Each row was made from one small tree. The marks that hang from a mark follow it in brackets, in alphabetical order. Every link used is in the known rows. Write each row's tree.
In the rows, zero is written as 128.
Known rows
A[X[N] Y[K]]: [160 158 179 155 117 100 103 150 155  93  95 155 106 157  93 165 136 147
 141  58]
A[X Y[K N]]: [159 156 145 143 105  92 110 135 162  64  87 152 140 155  70 166 136 154
 145  31]
T[K]: [132 140  83 118 123 146 128 110 119 144 135 131 107 115  95 121 161 116
 124 117]
N[X Y[A K[T]]]: [137 149 183  86 151 138 212 134 111  60 129 128 154 182 178 115 142 161
 119 116]
N[X Y[A K]]: [160 140 198 100 156 125 220 135 133  48 110 128 133 187 175 108 140 176
 116 112]
N[Y]: [130 137 130 131 132 127 167 167 121  86 142 134 129 181 154 110 134 125
 108 126]
N[Y[K]]: [136 136 147 116 130 147 181 156 110  72 132 111 126 192 133 120 142 146
 111 106]
T[N]: [130 150 162 141 134 143 126 123 136 136 126 134 129 118 134 124 156 121
 111 103]
X[N[Y[A K[T]]]]: [152 146 240 114 145 185 154 155 129  99 118 109 122 185 150 139 140 146
 109 101]
A[X[N]]: [137 157 158 157 132 111  90 147 163 126  93 164 107 124 106 150 141 137
 140  98]
Y[A[X[N]] K]: [177 135 251 122 129 133 143 127 164 103  72 124 108 125  85 164 127 178
 146  86]
T[A K[Y]]: [148 125  50  92 128 174 129 107  78 131 152 144 113  84 139 105 164 109
 109 123]
Y[K[T]]: [108 139 132  94 120 166 139 114  91 128 139 104 145 140 112 149 137 135
 133 109]
Y[A]: [163 110 205 115 127 127 158 123 146 123 113 119 133 109 131 133 109 148
 132 133]
N[Y[A[X] K[T]]]: [146 142 190  93 114 127 199 166 116  68 126 132 154 159 117 145 127 153
 134 102]
T[A]: [149 125  94 116 134 120 132 120 104 149 139 141 120  81 163 116 145 129
 115 134]
A[X Y[K]]: [153 144 137 134  97  79 138 147 132  79 113 155 129 144  83 160 125 146
 150  73]

Which tree is each row?
[168 137 236 140 150 154 148 164 162  99 109 128 109 174 164 120 133 141
 105 116] | X[N[Y[A]]]
[122 141 118 120 154 166 113 107 142  57  99 143 155 166 155 110 136 134
 124  86] | K[Y[N[X]]]
[168 139 215 104 156 148 157  81 170  73  64 108 138 148 122 133 145 191
 131  65] | Y[A K N[X]]
[173 147 149 129 125 123 139 115 105 128 139 144 121  99 156 127 165 131
  98  69] | T[A[Y[K]] N]
[154 137 179 114 157 106 204 144 144  59 119 152 139 174 195  97 132 156
 112 133] | N[X Y[A]]
[132 148 117  93 133 175 110  97 101 131 120 110 147 115 121 148 166 140
 118  68] | Y[K[T[A]] N]
[145 138 236  89 128 176 165 108 116 129 123 101 150 111 120 148 141 149
 122  96] | Y[A K[T[N]]]
[171 149 107 121 144 107 125  98 125  91 108 148 127 129 166 126 161 155
 112  60] | T[A[Y[K N[X]]]]
[134 139  83 110 115 114 117 134  83 150 172 158 149  95 174 134 137 101
 117 124] | K[T[A[Y]]]
[ 96 156 100 101 150 187  99 113 113  72 124 147 181 162 161 121 141 115
 127  88] | K[T Y[N[X]]]
[176 134 220 112 122 131 145 111 176  78  58 117 139 122  62 164 132 183
 149  50] | Y[A[X] K N]
[122 159 114 110 136 148 116 115  87 173 162 149 149  69 171 125 170 103
 103 116] | K[T[A N]]
[125 164  98  91 157 157 121  80 107 112 110 132 150 122 154 132 177 154
 119  68] | Y[K[T[A]] N[X]]
[182 152 142 142 122  92 109 139 126 118 110 168  98 108 129 153 149 145
 125  70] | T[A[X[N] Y[K]]]
[146 135 197  87 109 128 165 127 122 109 110 126 154 103  84 167 121 159
 155 102] | Y[A[X] K[T]]
[125 169 187 110 153 143 177 137 121  98 145 155 164 147 196 108 160 127
 104 112] | K[T[N[X Y[A]]]]
